What can hang from each mark:
vako: dusad tonon
dusad: mova zugi
mova: dusad nogi semeb
semeb: tonon
tonon: mova pigig semeb
nogi: dusad

Each row was made from one small tree. Brackets hold a mark, then the marks that hang from it, in alphabetical order. Every link used is in the known rows. Write each row's tree.
Known rows:
[mova [dusad zugi] nogi semeb]: [-0.022  0.326 -1.277  2.421 -4.750 -0.164  0.831  0.038 -0.215  0.286
 -3.169  0.724  1.124 -0.749  1.298 -1.499 -0.758 -0.634  0.075  2.983
  0.471 -2.601 -1.254 -0.338 -1.827 -1.176  0.716  1.593  0.748 -0.154
 -2.304  1.808  0.829]
[mova [dusad zugi] semeb]: [-0.851 -0.496 -0.969  1.607 -2.863 -0.329  0.733  1.458 -0.266  0.563
 -2.015  0.798  2.027 -0.473  1.422 -1.343 -0.382  0.066 -0.126  2.499
  0.522 -2.039 -0.464 -0.306 -0.876 -1.664  0.263  1.003  1.058 -0.526
 -1.023  0.807  0.519]
[vako [dusad mova] [tonon pigig semeb]]: [-0.185 -0.941 -1.837  2.290 -3.088  1.103  0.966  5.943  2.083 -2.304
 -1.000  1.289  0.464 -0.883  1.750 -1.300  4.142  3.189  1.071  1.018
 -0.329 -3.613  1.618 -0.562  6.765 -3.499  0.996 -0.797  0.560 -0.941
 -0.240  0.887 -1.726]
[vako [dusad mova zugi] tonon]: [-0.021 -2.095 -2.667  0.855 -3.139  0.455  1.241  3.819 -0.676 -0.198
 -0.609  2.780 -0.641 -0.688  2.465 -0.453  4.330  1.571  1.184  2.220
  0.387 -2.840  0.245  0.275  4.170 -3.501  1.560 -1.945  1.170 -1.822
 -0.902  0.452 -0.936]
[dusad zugi]: [-0.781 -1.548 -0.044  0.874 -0.707  0.344  0.298  2.338 -0.063  0.182
 -1.258  1.368  1.471 -0.303  1.817 -0.112  1.510  0.487  0.190  1.170
  0.366 -1.042 -1.095  0.457 -0.942 -1.883  0.994 -0.532  1.219 -1.598
 -0.703  0.145 -0.079]
[mova dusad nogi]: [-0.012  0.753 -1.022  1.877 -3.356 -0.385  0.068 -0.569  1.056 -0.209
 -2.932  0.132 -0.194 -1.066  1.327 -0.249 -0.417 -0.737  0.104  2.529
 -0.050 -1.351 -1.358 -0.246  0.644 -0.216  0.087  1.579  1.359 -0.705
 -2.588  2.128  0.516]
[dusad mova]: [-0.282 -0.293 -2.220  1.349 -0.568  0.060  0.091  1.715  0.797  0.127
 -0.074  0.475  1.004 -0.623  2.401 -0.314  0.265  0.672  0.379  0.820
 -0.527 -1.062 -1.380  0.439  1.492 -1.027  0.638  0.088  1.220 -1.144
 -0.864  0.033 -0.479]
[mova [dusad zugi] nogi [semeb [tonon pigig]]]: [-0.192 -0.219 -2.703  3.540 -5.267  0.040  0.094  0.068  0.810 -0.491
 -3.427  1.970  1.892 -0.877  0.659 -2.135 -1.295 -0.073  0.336  2.640
  0.674 -1.500 -0.214 -1.652 -2.458 -1.132  1.010  2.220  0.544 -0.638
 -0.570  2.629  1.106]
[nogi [dusad [mova [semeb tonon]] zugi]]: [ 0.318 -2.327 -3.470  1.858 -1.878  0.737  0.493  1.478  0.968  1.384
  0.360  1.463  1.035 -0.213  2.055 -1.548 -0.109  0.424  0.409  1.709
  1.845 -1.738 -1.959 -0.680 -1.066 -1.817  1.584  1.741  1.353 -0.827
 -0.429  0.064  0.052]
[semeb [tonon [mova [nogi dusad]] pigig]]: [ 0.371  0.065 -0.983  2.637 -2.480  1.450 -0.018  0.853  2.866 -0.983
 -2.003  2.208 -0.658 -0.741  1.129 -0.468 -0.519  1.076  0.710  1.114
  0.250 -2.305 -1.329 -1.847  0.824 -0.889  2.101  2.246  1.719 -0.879
 -0.727  2.427 -0.305]
[vako [dusad mova zugi] [tonon pigig semeb]]: [-0.305 -1.976 -2.004  2.416 -3.109  1.376  1.173  5.938  2.177 -1.926
 -1.103  3.037  1.040 -0.668  1.664 -1.259  4.604  4.243  1.341  1.716
 -0.293 -4.408  1.741 -0.508  6.392 -4.008  1.753 -2.032  0.420 -1.107
  0.231  0.854 -1.454]
[semeb [tonon [mova dusad]]]: [-1.371  0.597 -1.458  1.558 -2.928 -0.061 -0.174  0.910  1.367 -0.874
 -2.025  1.640 -0.422 -0.753  1.678 -0.372 -0.867  1.527  0.605  1.868
 -0.503 -0.206 -0.511 -1.305  0.080 -0.208  0.792  1.723  1.478 -1.539
 -0.492  0.883  1.041]
[vako [tonon mova pigig]]: [-0.964  0.182  0.064  2.117 -1.902  0.906  0.923  4.988  0.522 -1.628
 -1.801  1.328 -1.410 -0.912  2.123 -0.318  2.076  3.075  0.791  0.336
 -0.497 -2.167  0.607 -0.928  2.522 -2.132  1.760 -1.297  1.271 -1.275
 -0.143  1.146 -0.237]
[nogi [dusad [mova [semeb [tonon pigig]]] zugi]]: [ 0.420 -1.973 -3.507  3.435 -2.117  1.421  0.365  2.070  1.876  0.883
 -0.339  2.072  2.122 -0.341  1.451 -2.015  0.257  0.356  0.405  1.459
  1.403 -2.541 -0.870 -1.069 -0.468 -2.495  2.270  1.827  1.055 -0.481
  0.441  1.074 -0.696]
[dusad mova zugi]: [-0.287 -1.625 -2.376  1.784 -0.596  0.419  0.140  2.302  0.738  0.535
 -0.387  2.126  1.760 -0.264  2.519 -0.574  1.578  1.294  0.525  1.933
 -0.207 -2.062 -1.321  0.542  0.848 -1.910  1.180 -1.057  0.807 -1.204
 -0.545 -0.118 -0.232]
[dusad [mova nogi [semeb tonon]]]: [ 0.475  0.024 -5.003  2.684 -3.851 -0.075  0.043 -0.631  0.036  0.358
 -1.535 -0.137  0.203 -0.812  2.269 -1.465 -2.491 -0.385  0.715  1.099
  1.173 -0.530 -2.070 -1.160 -1.259 -1.347  0.654  2.460  0.754 -0.792
 -1.522  1.147  0.632]
[tonon [mova nogi] semeb]: [-0.554  1.395  0.032  1.443 -2.459  0.996  0.771  3.311  2.266 -2.399
 -2.502  0.440  0.682 -0.543  1.610 -0.271 -1.175  3.075  0.535  0.428
 -1.066 -3.533 -1.257 -0.910  2.089 -1.181  0.599  0.909  0.700 -0.457
 -2.202  1.101  0.320]

Write each row's tree:
[-0.156 -0.257 -3.924  2.939 -4.212  0.706  1.358  4.163 -0.942 -0.646
 -1.192  0.360  0.103 -1.126  1.843 -1.671  2.781  0.303  0.917  1.247
  0.804 -3.344  1.274 -0.840  4.179 -3.124  1.570  0.730  0.935 -0.899
 -0.279  1.839 -1.281]  [vako [dusad [mova semeb]] [tonon pigig]]
[-0.288 -1.354 -4.069  3.249 -2.378  0.717 -0.149  1.765  0.663  0.049
 -1.170  1.789  2.823 -0.360  1.738 -2.148 -0.319  2.120  0.746  1.526
  0.964 -1.469 -0.203 -0.923 -1.178 -2.177  1.614  0.927  0.358 -0.961
  0.940  0.620 -0.069]  [dusad [mova [semeb [tonon pigig]]] zugi]
[ 0.527 -1.356 -3.903  2.541 -2.089  0.438  0.041  0.975  0.919  1.354
  0.411 -0.170  0.791 -0.536  2.125 -1.362 -0.868 -0.485  0.257  0.981
  1.483 -0.817 -1.808 -0.939  0.559 -1.680  0.920  2.778  1.494 -0.818
 -1.030  0.597 -0.308]  [nogi [dusad [mova [semeb tonon]]]]
[ 0.465 -0.139 -2.949  2.790 -3.192  0.333  0.819  1.193 -0.109  0.596
 -1.785  1.209  1.997 -0.599  2.436 -1.594 -0.595 -0.145  0.464  2.001
  0.219 -3.033 -1.978 -0.187 -1.290 -1.879  1.090  0.989  0.523 -0.227
 -1.913  0.649  0.298]  [dusad [mova nogi semeb] zugi]
[-0.603  0.251 -1.232  3.334 -5.007  0.625  0.072  0.594  2.581 -1.649
 -3.806  4.105  0.532 -0.933  0.958 -1.213 -0.257  2.708  0.934  3.171
 -0.867 -2.466 -0.130 -1.800 -1.018 -0.568  1.828  1.048  0.711 -0.948
 -0.164  2.029  0.922]  [semeb [tonon [mova [dusad zugi] nogi] pigig]]
[ 0.741 -0.892 -4.029  3.321 -1.427  1.349  0.055  1.622  1.903  0.712
 -0.202  0.395  1.378 -0.679  1.598 -1.724 -0.144  0.321  0.201  1.041
  1.413 -1.640 -1.101 -1.293  0.620 -1.782  1.597  2.974  1.295 -0.311
 -0.035  1.756 -0.681]  [nogi [dusad [mova [semeb [tonon pigig]]]]]
[-0.810 -0.196 -2.685  1.883 -3.293 -0.555 -0.219 -0.514 -0.250 -0.063
 -1.883 -0.706  0.764 -0.842  1.273 -1.285 -2.053 -0.473  0.121  1.573
  1.218  0.044 -0.628 -1.100 -1.045 -0.855 -0.497  2.326  1.242 -1.318
 -0.855  1.218  0.834]  [mova dusad [semeb tonon]]
[ 0.540  0.443 -0.508  3.031 -3.534  1.533  1.583  3.031  1.790 -0.473
 -2.711  2.419  1.524 -0.755  1.309 -1.288 -0.389  0.687  0.317  1.652
  0.300 -5.018 -1.134 -1.271 -0.873 -2.106  2.592  1.766  1.073  0.340
 -1.314  1.923 -0.628]  [tonon [mova [nogi [dusad zugi]] semeb] pigig]
[ 0.299 -1.145 -0.635  1.550 -2.728  0.968  0.482  1.044  2.134 -0.194
 -1.677  3.435 -0.563 -0.342  1.675 -0.284 -0.086  1.709  0.743  1.899
  0.865 -2.508 -2.130 -1.496 -1.194 -1.265  1.845  1.575  1.553 -1.262
 -1.266  1.150  0.285]  [semeb [tonon [mova [nogi [dusad zugi]]]]]
[-0.679  0.921  0.185  2.926 -4.382  1.080  0.761  3.651  3.980 -3.096
 -4.335  3.775  2.392 -0.851  0.937 -1.399 -0.120  3.988  0.597  2.951
 -2.104 -5.203  0.322 -1.037  1.794 -1.675  1.537  0.163  0.429  0.277
 -1.030  1.816  0.435]  [tonon [mova [dusad zugi] nogi] pigig semeb]
[-0.532  2.280 -0.032  3.201 -4.047  0.756  0.597  3.023  4.071 -2.970
 -3.705  1.597  1.619 -1.136  0.918 -0.994 -0.897  3.655  0.496  1.843
 -2.020 -4.214  0.451 -1.361  2.800 -0.785  1.175  1.399  0.542  0.230
 -1.306  2.209  0.008]  [tonon [mova dusad nogi] pigig semeb]
[ 0.016 -0.132 -0.674  1.795 -3.732 -0.128  0.199  0.009  1.270  0.011
 -2.850  2.030  0.350 -0.709  1.565 -0.645  0.991 -0.317  0.229  3.194
 -0.254 -2.194 -1.112  0.211 -0.318 -0.942  0.735  0.551  0.958 -0.677
 -2.147  1.774  0.883]  [mova [dusad zugi] nogi]
[ 0.436 -1.245 -2.940  1.809 -1.848  0.649  1.047  3.215  0.927  1.427
  0.173  1.194  1.711 -0.288  2.431 -1.084  0.588  0.038  0.125  2.031
  1.064 -3.180 -1.817  0.368  0.409 -2.041  1.757  0.683  1.421 -0.047
 -1.343  0.160 -0.781]  [nogi [dusad [mova semeb] zugi]]
[-0.409 -0.437 -2.721  2.541 -5.103 -0.384  0.043 -1.041 -0.243  0.325
 -3.006  1.334  0.606 -0.716  1.158 -1.681 -1.344 -0.537  0.344  2.670
  1.367 -1.221 -1.340 -1.043 -2.728 -0.875  0.393  2.433  0.857 -0.847
 -1.672  1.843  1.329]  [mova [dusad zugi] nogi [semeb tonon]]
[-0.574  2.791 -0.806  3.551 -4.817  0.381  1.047  1.256  1.443 -1.385
 -3.985  0.889  1.292 -1.369  1.529 -1.772 -1.641  0.218  0.267  2.220
 -0.967 -3.470 -0.271 -1.320 -0.371 -0.477  1.198  2.926  0.920  0.148
 -1.430  2.920  0.680]  [tonon [mova dusad nogi semeb] pigig]
[ 0.295  1.707 -1.079  2.778 -3.655  1.152  1.306  2.800  1.922 -0.601
 -2.360  0.924  0.782 -1.129  1.316 -1.366 -0.965  0.053  0.053  0.997
  0.265 -4.199 -1.087 -1.274  0.090 -1.594  1.902  3.271  1.447  0.227
 -1.847  2.640 -0.769]  [tonon [mova [nogi dusad] semeb] pigig]
[-0.783 -1.373 -0.327  0.260 -2.892  0.215  1.162  4.584  0.451 -2.046
 -1.299  0.172 -0.750 -0.588  1.343 -0.312  2.680  2.533  0.791  0.530
  0.642 -2.260  0.709 -0.055  5.497 -3.441  0.054 -0.789  1.152 -1.674
 -1.336  0.917 -1.304]  [vako dusad [tonon semeb]]
[ 0.120  0.367 -2.688  3.191 -2.963  0.615 -0.300 -0.088  0.182 -0.540
 -2.994 -0.382  1.318 -0.847  0.798 -1.735 -1.999 -0.289  0.342  0.614
  1.460 -0.512 -0.875 -1.504 -2.153 -1.669  0.414  3.172  0.600 -1.008
 -0.616  2.388 -0.147]  [mova nogi [semeb [tonon pigig]]]
[-0.649  1.368 -0.869  2.470 -4.898  0.101  1.402  1.518  0.474 -0.406
 -3.565  1.943  1.465 -0.865  1.737 -1.313 -1.180  0.926  0.263  3.017
 -0.767 -3.655 -1.066 -0.935 -1.119 -0.850  1.404  1.722  0.803  0.064
 -2.151  1.398  1.203]  [tonon [mova [dusad zugi] nogi semeb]]
[ 0.324 -0.062  0.835  2.228 -2.654  1.878  1.007  4.601  4.232 -2.100
 -2.761  2.999  1.896 -0.414  0.899 -0.796  0.955  3.406  0.484  1.284
 -0.637 -5.597 -0.668 -0.951  2.166 -2.260  2.075  0.480  0.956  0.196
 -1.038  1.633 -0.881]  [tonon [mova [nogi [dusad zugi]]] pigig semeb]
[ 0.270 -0.525 -4.700  4.000 -3.839  0.814 -0.157  0.580  0.814 -0.328
 -2.354  2.050  2.353 -0.634  1.743 -1.990 -0.528  0.925  0.812  1.824
  0.581 -1.941 -0.999 -1.128 -1.587 -1.781  1.872  1.641  0.284 -0.618
 -0.212  1.732  0.174]  [dusad [mova nogi [semeb [tonon pigig]]] zugi]
[ 0.865 -1.512  0.069  1.047 -2.274  0.650  0.756  1.073  1.612  0.597
 -1.325  1.577 -0.123 -0.389  1.478 -0.089  1.519 -0.871  0.072  1.795
  0.996 -2.319 -2.445  0.190  0.136 -1.647  1.363  0.809  1.471 -0.826
 -2.391  1.247 -0.440]  [mova [nogi [dusad zugi]]]
[-0.642  1.032 -0.141  3.392 -5.338  0.392  0.842  3.802  3.294 -3.187
 -3.800  1.820 -0.995 -1.214  1.439 -0.854  1.058  3.670  0.689  1.606
 -2.149 -4.355  0.804 -1.894  4.644 -1.475  1.652 -0.057  0.692  0.122
 -1.427  2.567  0.246]  [vako [tonon [mova dusad nogi] pigig semeb]]
[ 0.465  0.552  0.438  1.121 -2.234  0.934  1.309  3.512  3.489 -1.473
 -2.046  1.013 -0.118 -0.548  1.363 -0.276 -0.283  2.117  0.234  0.731
 -0.569 -3.979 -1.656 -0.720  2.437 -1.397  1.012  1.378  1.395  0.146
 -2.603  1.446 -0.639]  [tonon [mova [nogi dusad]] semeb]
[-1.515 -0.207  0.388  1.434 -1.882  0.958  1.273  5.425  1.056 -2.275
 -1.464  0.409 -0.775 -0.393  2.095  0.041  1.276  4.078  0.687  0.034
 -0.570 -2.683 -0.013 -1.115  3.962 -2.311  0.861 -1.279  1.059 -1.174
 -0.863  0.258 -0.132]  [vako [tonon mova semeb]]
[-1.440  0.461  0.546  2.577 -2.178  1.064  0.891  4.788  3.743 -3.151
 -2.998  3.071  3.640 -0.626  1.006 -1.226  1.462  5.225  0.470  2.363
 -1.903 -4.358  1.127 -1.167  2.305 -1.524  1.202 -0.545  0.670 -0.084
  0.090  0.968  0.260]  [tonon [mova [dusad zugi]] pigig semeb]
[ 0.558 -0.493 -2.464  2.284 -2.503  0.375  0.348  1.170  0.899  0.354
 -1.425  1.928  0.942 -0.566  2.379 -0.648  0.749  0.753  0.628  2.114
 -0.282 -2.414 -2.125  0.088 -0.034 -1.350  1.182 -0.129  0.614 -0.825
 -1.807  0.364 -0.129]  [dusad [mova nogi] zugi]
[-0.894  0.237 -2.846  3.006 -3.145  0.060 -0.353 -0.068  0.882 -0.377
 -2.126 -0.039  1.365 -0.918  0.526 -1.826 -1.675  0.044  0.016  1.290
  0.992 -0.321  0.405 -1.428 -0.533 -1.016  0.553  2.585  1.239 -0.957
  0.047  2.028  0.298]  [mova dusad [semeb [tonon pigig]]]
[-1.093 -0.043 -0.538  1.989 -4.260  1.430  2.199  6.065 -1.342 -1.440
 -2.650  2.898  0.374 -0.760  1.495 -1.560  2.787  2.615  1.074  1.323
  0.455 -4.580  1.665 -1.280  2.664 -3.626  2.116 -0.119  1.019 -1.290
  0.226  1.868 -0.634]  [vako [dusad zugi] [tonon [mova semeb] pigig]]
[-1.300  0.188 -1.346  2.045 -1.179  1.014 -0.436  2.184  0.938 -1.592
 -1.847  1.699  0.511 -0.573  1.410 -0.647 -0.658  2.830  0.763  0.336
  0.071 -0.667  0.075 -1.649 -0.094 -1.264  1.215  0.845  1.291 -1.667
  0.639  1.125 -0.041]  [semeb [tonon mova pigig]]
[ 0.454 -0.891 -0.880  2.789 -2.653  1.268  0.355  2.190  2.449 -0.622
 -2.266  4.159 -0.061 -0.535  1.138 -0.874  0.443  1.599  0.825  2.027
  0.373 -2.698 -1.037 -1.767 -0.586 -1.406  2.527  1.723  1.319 -0.939
 -0.602  1.927 -0.267]  [semeb [tonon [mova [nogi [dusad zugi]]] pigig]]
[-0.230  1.450 -1.662  2.684 -5.680  0.888  1.794  4.476 -1.035 -1.832
 -3.463  1.260 -0.808 -1.335  1.554 -1.572  1.373  0.895  1.100  1.196
  0.489 -4.499  0.934 -1.600  3.045 -2.857  1.925  1.334  0.961 -0.841
 -1.248  2.668 -0.708]  [vako dusad [tonon [mova nogi semeb] pigig]]
[-1.147  0.893  0.450  1.826 -0.903  1.500  0.737  5.840  2.883 -2.795
 -2.300  1.184  2.497 -0.645  1.229 -0.365  0.043  4.080  0.357  0.300
 -1.085 -2.951  0.482 -1.021  2.377 -1.635  0.868  0.150  0.665 -0.492
  0.370  1.081 -0.617]  [tonon mova pigig semeb]
[-0.618  1.396  0.120  2.336 -2.530  1.362  0.536  3.885  2.731 -3.004
 -3.313  1.076  1.618 -0.694  1.104 -0.814 -0.473  3.337  0.731  0.320
 -1.253 -3.617 -0.161 -1.148  2.434 -1.419  1.374  1.200  0.565 -0.235
 -1.093  1.930 -0.532]  [tonon [mova nogi] pigig semeb]
[ 0.832 -1.401 -2.495  3.127 -3.175  1.116  0.195  0.574  1.171  0.497
 -2.242  1.701  0.693 -0.602  0.891 -1.938 -0.710 -0.499  0.257  1.464
  2.338 -2.234 -1.381 -1.704 -2.091 -2.030  1.863  2.760  1.115 -0.533
 -0.699  2.271 -0.220]  [mova [nogi [dusad zugi]] [semeb [tonon pigig]]]
[-0.533  2.451 -0.898  2.318 -4.606 -0.174  1.195  1.250  0.700 -0.529
 -3.367  0.294  0.625 -1.105  1.743 -0.932 -2.056 -0.016  0.166  2.444
 -0.579 -2.794 -1.248 -1.244 -0.356 -0.509  0.519  2.680  1.109  0.157
 -2.543  1.914  1.175]  [tonon [mova dusad nogi semeb]]
[-0.648 -0.286  0.479  2.117 -4.759  1.533  1.751  6.064  1.780 -3.512
 -3.358  3.777  0.262 -0.815  1.227 -1.087  3.222  4.709  1.539  1.541
 -0.552 -5.730  1.313 -1.642  5.034 -3.376  2.115 -1.377  0.454 -0.584
 -0.675  2.076 -0.989]  [vako [dusad zugi] [tonon [mova nogi] pigig semeb]]
[ 0.113 -0.536 -0.446  3.253 -4.655  1.501  1.958  4.344  0.961 -0.535
 -2.498  2.074 -0.786 -0.832  1.913 -1.343  1.920  0.733  0.695  1.724
  0.493 -4.754 -0.679 -1.652  1.230 -2.856  2.919  0.904  1.318 -0.033
 -1.217  2.186 -0.500]  [vako [tonon [mova [nogi [dusad zugi]] semeb] pigig]]
